Each row comes from the steps of one walk. Every step used is in the known rows, and no mark comes twice. Write the walk behind each row, first mark first.
Known rows:
zetep, pesek, tabi: [-17.4 -31.2 -12.5 -30.4  -3.4 -11.7  13.9   8.3 -13.9   9.4  -9.9  43.6
 -32.0 -24.3  19.6  -4.7  -1.5  23.7  25.6  -4.2 -20.8  18.9  24.4]
bamid, tabi: [ 19.1  -7.6   7.2 -28.3  11.9  33.1  -2.6 -14.7  25.6   1.6 -36.8  -3.2
  18.9  17.3  -4.1   7.1  17.2  -7.3  -3.4   1.0  -4.1 -11.5 -16.8]
pesek, tabi, bamid, napo: [ 36.3 -33.7  11.2 -19.0  19.7 -22.5  -8.5  12.1 -19.2  -6.0 -47.5  38.6
 -15.7 -18.8  -1.9  -3.2  33.2  16.5  35.3 -11.7 -22.8 -12.3 -31.1]
nokol, zetep: [ 20.6  -7.8   6.8   9.8  16.9   8.3 -12.3  18.7  11.8  -5.2   5.4   6.6
  -9.9  -1.0   8.8 -23.6  -6.1   2.1  -9.0  14.7  10.9  -0.8 -12.9]
pesek, tabi, bamid: [ 13.3 -55.6  -3.5 -26.4  20.6 -13.2  13.5  11.5 -19.2   1.4 -41.1  20.2
  -8.5  13.6   4.9  10.3  44.3  25.2  23.5  -2.4 -24.5  13.1 -30.8]
gonul, zetep, pesek, tabi, bamid: [ 17.1 -41.4   1.2 -23.4  -9.2 -21.2  23.3  -8.3 -27.5   2.4 -16.0  19.2
 -22.5  -8.9   7.0  19.0  23.0  47.9  15.8 -21.3 -14.4   6.5  22.5]
tabi, gonul, zetep, pesek: [ -7.0   7.6  -7.9  14.4 -43.6   1.9   7.5 -10.1  -0.9  -7.4  26.4  -1.2
 -12.0 -26.1 -18.5  -5.8 -34.7  11.1   9.1  -3.2  27.0  17.6  37.0]
zetep, pesek, tabi, gonul: [-27.1 -33.7 -27.9  -7.8 -10.4 -22.2   7.5   9.7 -26.8  -8.6   4.5  39.1
 -26.3 -34.4  -0.8 -15.9 -13.4  26.7  41.5  10.4   0.4  37.4  16.5]
zetep, gonul, napo, ridi: [-18.8  20.0  -4.9   6.9  10.6  12.5   8.4 -20.8  14.2  14.8 -24.2 -38.0
  26.2  28.8  33.9  18.3 -11.3 -26.0 -12.5   9.8 -15.5  -0.5  22.6]
pesek, tabi, bamid, napo, gonul: [ 22.1 -34.8  18.8 -37.8  30.1 -45.9   6.3  -2.0 -28.0  -7.4 -25.9  53.0
  -6.9 -27.2  11.9 -16.6  15.6  12.6  48.8   6.3 -38.6   5.3 -35.9]
zetep, pesek, tabi, gonul, napo: [-19.7  -3.7 -37.7  13.2   2.1 -11.2   8.2 -14.1 -27.1  -4.6  17.7  27.1
  -5.1 -15.6  -8.5  -2.4 -29.1  14.2  18.4   1.0  11.0  22.8  30.0]
zetep, ridi, napo: [-31.2  19.4  16.9  39.9 -27.0  18.6  -1.3  21.1   7.3  13.2  17.8 -32.9
  -2.9  29.4  -0.8  28.5  28.5  -5.4 -29.9 -13.5  10.2  -6.4   2.5]
napo, bamid: [-13.0 -23.5 -16.0 -36.3   4.0   2.9 -12.5  36.5  18.0  20.8 -22.5  20.6
 -11.5   1.2   2.8 -26.5 -20.0 -23.5   8.2   0.7 -20.2  -7.7  -8.3]
tabi, gonul: [-12.0  -7.9 -11.7  10.3 -12.5  11.4  -6.1   7.2   9.3  -9.0   2.4   1.9
   4.2  -6.0 -23.9 -14.3 -15.7 -12.3  16.7  17.3  14.5  23.2 -16.0]
ridi, napo, gonul: [-24.8  16.5  26.2  -1.8  -1.7 -10.2  10.0  -2.2  -3.6  -0.6  30.8   2.5
  17.9   5.0   1.2 -22.1  -6.9 -34.8  -0.9   6.7   6.6  16.1 -23.2]
gonul, zetep: [ 13.8  17.8  17.9  -1.9 -20.4  30.8   4.6 -10.2  24.8  -0.3   1.8 -16.4
   0.3  -0.7 -15.4   7.8  12.4  -7.3 -15.4  -8.0  12.2  -0.8  -7.4]
zetep, ridi: [-21.5  -4.6   5.6  12.0 -24.3  27.4   4.3  20.0  23.4  21.5  -6.2 -14.2
 -12.6  19.0  11.3  30.2  18.2   7.7 -11.6   1.5 -15.3  -2.6  13.8]
ridi, napo, gonul, zetep: [ -5.1  39.0  38.7   6.5 -15.2   0.3  14.7 -20.1  -0.8 -10.5  47.7 -20.0
  19.5   1.3 -14.2  -6.9   8.3 -27.0 -20.6  -5.0  22.8   9.6 -22.5]
gonul, napo, bamid: [ -4.0   3.1 -25.3 -15.0  14.6  17.2 -10.1  14.0  19.7  25.0  -9.4   8.5
  11.2  18.9  -3.9 -13.0 -33.6 -35.0 -12.1  -8.6  -8.3 -22.4   8.0]
napo, gonul, zetep: [  3.9  18.9  26.8 -20.8  -9.8   5.2  19.9 -23.3  17.0  -2.8  26.6  -1.7
   9.6  -9.1  -3.7  -8.1  -1.3 -14.4  -5.5   9.9  -4.6  17.3 -15.1]
nokol, zetep, gonul, napo, bamid: [  5.2 -20.6 -38.0  30.4  43.5 -19.5  -4.7   5.5   3.6   1.7   2.9 -17.0
  10.6   0.0  22.7 -32.5 -39.9  -4.0 -23.6   5.3   1.0 -25.6  46.2]
napo, bamid, tabi: [  7.7 -23.1 -16.9 -52.6  24.0  15.8 -13.3  16.4  21.1  12.4 -45.0  12.4
   7.5  15.5  -0.2 -16.1  -1.8 -14.8   1.3  -0.9 -16.9 -20.8 -17.4]
napo, bamid, tabi, gonul: [  1.3 -24.2 -32.4 -28.5  19.4   2.7 -21.5  18.6   9.2  -4.5 -26.3   9.9
  10.7   5.1 -21.2 -25.9 -14.8 -12.2  15.5  12.3   2.6  -0.7 -25.6]

Which walk is each row?
[-13.5  41.2  27.9  47.3 -41.3  28.0   2.5   5.0   9.1   3.6  32.4 -52.7
  -0.5  25.5 -13.4  40.8  44.5  -1.6 -46.6 -24.1  27.9 -10.8   4.1]  gonul, zetep, ridi, napo
[  4.5  35.5  -5.8  -7.7  21.0  31.5 -20.1 -21.4   8.0  -2.5 -19.9 -22.9
  38.6  51.2  -7.7  18.9  -2.7 -28.4  -7.5  19.5  11.2   2.8 -40.2]  bamid, tabi, gonul, napo, ridi
[  6.7  42.1  43.3   8.4 -27.3   3.4   0.5  -7.2  18.2   1.7  25.8  -3.0
 -10.9 -27.9   6.0  16.1   7.5   0.9  -7.8  -1.9 -13.3 -15.5   5.2]  bamid, napo, gonul, zetep, ridi
[ 16.9  -0.7 -17.3  56.4  29.6  -0.5   6.9 -23.4   8.4  -8.1  12.0 -29.1
  20.1   2.4  21.0 -10.7 -24.3   4.7 -26.6   9.4  17.9 -13.4  44.0]  nokol, zetep, gonul, napo
[ 42.2   1.9  42.9 -14.6  -6.5 -19.5   2.7 -21.1  -1.7  -6.0  -3.9  14.8
   7.1 -21.5  -7.0  -6.6  -3.1  -5.0  14.8  -7.6 -14.1 -15.5 -14.1]  tabi, bamid, napo, gonul, zetep
[-32.2  19.9  -9.2  46.8 -33.0  -5.7 -16.0  36.2  -7.3  -4.7  41.2 -41.3
  -9.0  15.9 -31.6   6.2  15.0  -4.6 -28.0 -12.2  32.3  -2.7  -5.2]  tabi, gonul, zetep, ridi, napo, bamid
[  7.8  16.4  29.6 -24.0   0.4 -10.5  -7.4  -3.3  11.8   0.9   0.5  37.2
  -1.0 -40.1   4.2 -30.4 -28.0 -28.7  25.6  14.0 -18.5  -7.8 -14.7]  bamid, napo, gonul
[-25.3  22.0   2.6  53.8 -20.6  -1.8   2.1   7.0 -28.4 -26.6  46.3 -39.5
 -11.7   7.4 -30.3  31.3  64.7  26.1 -16.5  -8.6  35.9  27.3 -28.7]  pesek, tabi, gonul, zetep, ridi, napo
[ 30.9  -3.6  32.3 -16.1 -24.5 -37.0  10.1 -23.2 -16.1   5.5   5.4  35.3
  -6.3 -40.6  11.4  -8.5 -36.6  13.2  22.3 -16.1 -19.2 -19.8  39.7]  tabi, bamid, napo, gonul, zetep, pesek
[  4.1  14.0   0.1  17.4 -26.0  18.1  -1.2  -8.7  11.0 -18.9  18.5 -21.1
   3.6  -9.7 -37.7  -3.2   1.6  -6.8   0.0   4.2  32.3  20.3 -17.1]  tabi, gonul, zetep
[ 23.5 -68.2 -10.4  -5.8  26.5 -44.6   8.1  19.1 -40.5  -2.1 -14.1  42.7
 -33.6  -7.4  34.3 -10.5   4.5  58.6  21.0   0.5 -19.3   6.7  15.7]  nokol, zetep, pesek, tabi, bamid
[  0.3   0.0 -18.2   2.8  -7.4  15.2 -11.8  12.2  11.0  -0.6  -1.6 -30.9
   0.9  19.7 -22.0  21.6  22.4  17.0 -16.8  -0.9   7.6 -11.1  -8.5]  napo, bamid, tabi, gonul, zetep, ridi
[  6.7 -15.5 -37.9  -8.7  37.7   7.3   5.1 -25.9  19.0  12.0 -39.5 -26.7
  37.5  15.6  11.3  -4.0 -20.1 -14.4 -17.0  -6.4  -9.5 -31.2  42.0]  zetep, gonul, napo, bamid, tabi
[-15.0 -23.2 -20.9  -3.4   9.8  -5.6   1.4  11.0 -13.8 -20.1  -2.7  19.1
 -12.6 -16.4 -17.9 -12.4  19.1  10.1  32.4  18.4   5.0  41.3 -40.2]  pesek, tabi, gonul
[  7.0  33.4  30.8 -30.3  -4.2  11.1 -34.4  26.4  17.3   9.2 -35.4  18.4
 -13.2  -9.1  16.5  -5.2  -1.6 -33.8  16.9   6.9 -17.6 -14.5 -41.1]  bamid, napo, ridi
[ -9.1   1.8 -17.6  31.9   5.9  15.9  20.3 -35.8  18.7   6.1  -8.8 -33.4
  30.6   4.3   9.5   8.0 -21.2 -13.9 -16.0  -3.3   3.9  -8.2  53.6]  zetep, gonul, napo
[ 18.3  18.3 -19.7  16.1  14.9  35.8  -7.9 -36.4  12.4 -12.0  -5.1 -17.9
  44.8  27.7 -33.7   9.5 -10.1 -16.8  -9.5   7.0  30.7  -3.5  -9.1]  bamid, tabi, gonul, napo
[ 17.2   2.4 -24.4 -30.2  34.9  28.1 -14.3  -6.4  21.1  15.1 -30.8   0.2
  30.2  33.3  -6.7  -2.7 -15.7 -27.0 -21.3  -9.3  -4.7 -36.4  -5.8]  gonul, napo, bamid, tabi
[-28.7  -2.6 -19.5  21.1  -0.3  -2.8 -24.6  32.3  -5.2  -2.6   3.0 -27.8
   9.1  30.5 -19.0   7.8  17.2  -3.3 -14.2  -3.1  17.9 -12.0 -18.2]  zetep, ridi, napo, bamid, tabi, gonul
[  7.5 -14.9  -1.3   8.4  -3.7  -8.3  -5.9  19.2  -0.6   6.1  14.4  28.8
 -25.3 -17.1  28.8 -23.3 -37.7  21.1   0.6   5.3   3.3  -5.6  37.7]  nokol, zetep, pesek
[-44.7  17.8  26.5  23.3 -17.8  -6.1  14.2  10.1  -2.5  12.2  40.0 -18.1
   6.6  19.0  13.3  14.7  12.6 -11.1 -15.4   4.9  -6.3   8.1  -3.2]  zetep, ridi, napo, gonul
[  8.9  16.2   2.7  25.1 -21.7  34.6   1.5 -17.0  15.6 -12.3   7.6 -45.5
  11.4  21.8 -27.0  44.5  40.9  25.4 -22.4   2.9  24.2  -0.3  -4.7]  bamid, tabi, gonul, zetep, ridi
[  2.3  17.6  -2.7  28.0  32.9  -3.2  -4.0  -8.6   3.8   0.2  -4.6 -35.8
  16.7  26.1  43.6  -0.6 -16.1  -9.4 -28.2  21.4  -2.2  -5.4  14.5]  nokol, zetep, gonul, napo, ridi
[  2.7  -1.2  -9.2   3.1  -2.8   1.7   6.9  -4.8 -11.0 -30.7  16.0  -3.1
 -11.6 -17.3 -33.5   0.1  36.4  15.4  14.6   7.3  20.8  37.0 -39.2]  pesek, tabi, gonul, zetep
[ -7.1  40.8   9.6 -14.8   6.1  34.5 -10.7   0.6  18.3  21.9 -15.7 -11.4
  18.1  43.6  14.8  19.2  -7.9 -40.8 -14.9   6.3 -11.7  -3.4 -22.7]  gonul, napo, ridi
[ 22.5   0.2  33.2 -27.8  -0.9  -6.4 -27.2  22.7   0.4  13.2 -58.4  15.9
  -6.0  13.3  17.7   5.8   5.6 -17.6  24.1  -2.2 -33.9 -22.9 -37.5]  tabi, bamid, napo, ridi
[-19.6  15.0  19.0 -11.9  -9.4 -33.5  26.2 -18.2 -36.9 -10.6  49.7  18.8
 -10.9 -27.5   9.0  -9.1   7.8  11.4   2.3 -10.4   5.7  24.2   8.3]  ridi, napo, gonul, zetep, pesek, tabi
[ -0.5  -3.2  -1.5 -23.2 -15.2  -2.0  17.0  -5.5 -11.6  -1.9   6.3  24.3
 -29.9 -28.7   7.9   7.1  13.5  29.9   6.8 -15.0  -4.6  13.0  24.0]  gonul, zetep, pesek, tabi
[-14.4 -15.6 -39.5   7.6  17.5  -3.7   9.0  -4.9  14.9  18.6 -17.6 -16.9
  20.3   2.8  12.9 -15.4 -38.7 -21.0 -11.5  -4.4 -12.1 -20.9  52.5]  zetep, gonul, napo, bamid
[-27.9 -24.3 -58.9 -11.7  14.7 -28.9  -2.0  17.3 -31.1   7.2   8.3  41.2
 -18.3 -16.3  -5.9 -21.1 -48.0   6.7  26.8  -0.6  -6.7  11.2  29.4]  zetep, pesek, tabi, gonul, napo, bamid
[ -0.6  36.9  14.2  52.4 -24.9  25.5  -8.4 -14.3  -0.2 -21.0  27.5 -64.3
  21.3  32.1 -38.4  39.2  49.9   9.8 -40.0 -12.0  50.8  -3.4 -16.7]  bamid, tabi, gonul, zetep, ridi, napo
[ 44.3 -44.2   5.3   0.3  25.9 -54.4 -16.1  20.4 -43.1  -9.1 -21.0  60.8
 -41.2 -40.2  29.4 -23.7  -5.8  51.3  33.6 -10.3 -15.2 -19.9  14.9]  nokol, zetep, pesek, tabi, bamid, napo
[-13.8  17.9  27.4   1.2 -26.7  11.7  23.6 -10.3  17.3   9.7  33.3 -20.5
  -2.7   8.8  12.3  28.1  16.6  10.1 -18.1   7.3 -18.4   9.7   4.0]  napo, gonul, zetep, ridi
[ 12.1  15.4  21.7 -35.2  -5.9 -34.0   9.2 -16.2 -20.6 -11.5  21.5  52.2
 -28.4 -73.0  15.1 -18.1 -13.1  18.5  30.7  -7.3 -15.4   3.6  15.8]  bamid, napo, gonul, zetep, pesek, tabi
